What can hang from each mark:
ziro: fadat
fadat: lilur rezur ziro
lilur: ravalu ziro
tirep: lilur rezur ziro
rezur: fadat lilur ravalu ziro

Each row was made from one small tree. The marks that hang from a mark follow it in brackets, in alphabetical order. Every link used is in the known rows. Write each row's tree.
(in the rows, 128 means zero)
Known rows:
lilur{ravalu ziro}: [ 98 114 130 110 117 100 159 111 101 157 135  73  98 150 149 109 150 176
 146 105  76 161 126]
tirep{lilur{ziro{fadat}} rezur}: [144 132  83 159 100 177 178 116 143 123 157  85 133 192 190 149 187 203
 114 142  61 129 131]
fadat{rezur{lilur{ravalu}}}: [ 80 113 142 107 134  92 152 120 125 150 142 103 167 122 144  80 117 162
 122  90  84 129 110]
ziro{fadat{lilur{ravalu} rezur}}: [146 139 124 117 128  91 177 143 107 119 177  61 164 173 173 109 104 154
 146 127  90 128 110]
rezur{fadat lilur ravalu ziro}: [100 120 142 136 164 150 217 169 155 148  98 138 173 126 138  73 154 126
 115 109 190 159 114]
tirep{lilur rezur{ravalu} ziro{fadat}}: [108 151 107 168 122 186 184  99 169 124 135 129 164 178 174 153 189 194
  93 188  78 140 146]
fadat{lilur}: [145 122 130 106 160 123 161 144 126 117 133  85 149 153 137 107 128 157
 153 110 128 142 144]
ziro{fadat{lilur rezur{ravalu}}}: [157 122 135 132 140 129 193 149 125 110 165  87 181 207 163 109 111 124
 108 158 133 126 127]
rezur{lilur}: [106 117 125 112 152 135 153 129 146 145 125 109 156 127 113  94 136 156
 138  90 138 132 136]
rezur{fadat{ziro} lilur{ravalu}}: [101 129 153 130 131 100 213 124 113 125 116 120 130 110 155  83 120 163
 153  77 140 163 124]
fadat{rezur{lilur{ravalu} ziro}}: [ 64 126 144 109 136  97 169 158 133 148 138 103 184  98 139  75 116 145
 125  87  83 146  92]
rezur{lilur ziro{fadat}}: [108 147  96 139 138 145 194 170 146 131 142  94 185 123 110 104 142 135
 144  99 147 143 120]
lilur{ravalu ziro{fadat}}: [118 138 103 136 101 110 182 119  95 153 156  55 110 178 152 131 151 168
 153 113  85 150 122]
rezur{ravalu ziro{fadat{lilur}}}: [126 152 114 133 150 136 226 185 134 118 143  90 181 171 140 124 132 114
 135 146 156 157 127]
lilur{ravalu}: [ 95 140 131 120 133  95 138 118 121 161 131  87 125 128 140 109 138 152
 154 111 101 146 121]
ziro{fadat}: [151 147 100 151 124 150 147 127 130 140 144  79 146 165 138 122 147 140
 149 128 131 130 136]
tirep{lilur{ziro}}: [123  97 120 134 133 163 149 124 136 133 135  82 115 159 155 107 173 202
 127 123  72 153 122]
tirep{rezur}: [128 134 116 137 128 144 141 111 144 146 121 118 144 153 164 123 153 153
 126 126 102 124 142]
tirep{rezur{fadat} ziro}: [150 128 135 147 128 176 156  88 144 132  93 135 131 148 182 105 185 186
 127 125 102 148 141]
tirep{rezur{fadat lilur{ravalu}}}: [104 141 118 128 127 113 194 109 142 159 109 129 154 130 179 102 156 173
 129  93 129 119 115]

Which tree is each row?
[ 97 170  91 160 105 147 165  90 152 128 148 102 150 147 174 154 186 219
 130 152  35 143 128] => tirep{lilur{ravalu} rezur ziro{fadat}}
[138  74 163  98 140 122 200 144 105 112 145  90 141 207 171  93 121 154
 103 135  94 148 130] => fadat{lilur{ziro} rezur{ravalu}}
[140 127 155 164 127 150 213 109 130 120  95 153 128 166 203 113 141 133
 103 150 143 153 150] => tirep{rezur{fadat{ziro} ravalu}}
[112 116 137  89 132  85 197 131  97 127 144  65 116 160 154 114 130 182
 155  94  84 160 131] => fadat{lilur{ravalu ziro}}
[148 111 142 108 133 100 215 138  96 128 128  70 106 166 179  94 141 187
 164  97 114 158 119] => rezur{fadat{lilur{ravalu ziro}}}
[108 127 151 101 148  89 178 173 110 123 147  81 176 123 157  90 105 142
 141 111  72 156  96] => fadat{lilur{ravalu} rezur{ziro}}
[ 97  67 157 102 130 133 191 129 128 136 133 113 151 179 153  79 128 156
  80 112 107 141 129] => fadat{rezur{lilur{ziro} ravalu}}
[133 147 141 121 153 103 211 177 116 128 122  86 147 116 164  88 137 145
 170 102 133 162 101] => rezur{fadat{lilur{ravalu}} ziro}
[137 123 127 152 128 146 163 133 133 137 150  99 161 197 161 107 129 120
  99 160 125 128 125] => ziro{fadat{rezur{ravalu}}}
[121 109 163 110 159 128 194 182 130 116 133 107 189 155 157  88 110 117
 106 137 117 157 116] => fadat{lilur rezur{ravalu ziro}}
[ 67 123 133 116 156 132 203 167 156 147 109 132 178 117 113  94 143 121
 111 106 155 153 126] => rezur{lilur ravalu ziro}
[137  88 132 119 139 154 196 123 127 140 116 102 121 156 153  75 161 182
 133  78 144 145 125] => rezur{fadat lilur{ziro}}
[ 77 150 116 139 119 138 146  89 153 133 125 122 142 122 171 131 185 226
 123 138  25 152 128] => tirep{lilur{ravalu} rezur ziro}
[ 76 101 153 115 152 132 189 166 150 140 126 131 197 128 130  74 123 123
  90 117 126 145 111] => fadat{rezur{lilur ravalu ziro}}
[104 129 131 121 143 107 181 127 137 156 115 105 140 117 146  77 145 166
 146  88 148 138 110] => rezur{fadat lilur{ravalu}}
[ 58 140 125 108 119 109 173  85 143 146 115 133 161 109 141 120 161 198
 133  95  68 138 143] => tirep{rezur{lilur{ravalu}} ziro}
[117 173 105 125 130  94 212 176 113 123 160  64 170 139 137 125 124 142
 173 114 118 155 111] => rezur{ziro{fadat{lilur{ravalu}}}}
[167 127 139 128 145 162 192 109 136 103 107 126 144 159 183 106 170 193
 140 127 109 155 150] => tirep{rezur{fadat{lilur}} ziro}
[138 140 112 170 141 190 174 149 169 127 109 129 159 126 197 101 188 173
 119 135 104 141 103] => tirep{lilur rezur{fadat ziro}}
[112 109 160 138 147 141 232 133 132 121 103 148 143 141 151  83 124 141
 114 113 182 161 139] => rezur{fadat{ziro} lilur ravalu}
[163  96 120 141 110 158 160 127 102 126 162  63 132 199 171 103 139 163
 117 126  74 135 123] => lilur{ziro{fadat{rezur}}}
[143 131 159 124 141  95 228 138  94 103 127  98 120 131 177  94 112 165
 169 107 126 169 125] => rezur{fadat{lilur{ravalu} ziro}}
[ 83 112 159 110 127  89 188 122 109 123 141 115 154 115 149  83  91 163
 127  89  75 153 122] => fadat{rezur{lilur{ravalu}} ziro}
[ 94 158 104 149 118 141 158 107 143 130 155  81 140 141 142 133 175 214
 148 144  54 160 114] => tirep{lilur{ravalu} ziro{fadat}}
[ 86 143 120 155 143 166 178 149 179 136 117 139 177 137 174 130 173 150
  88 162  93 148 117] => tirep{lilur rezur{ravalu ziro}}
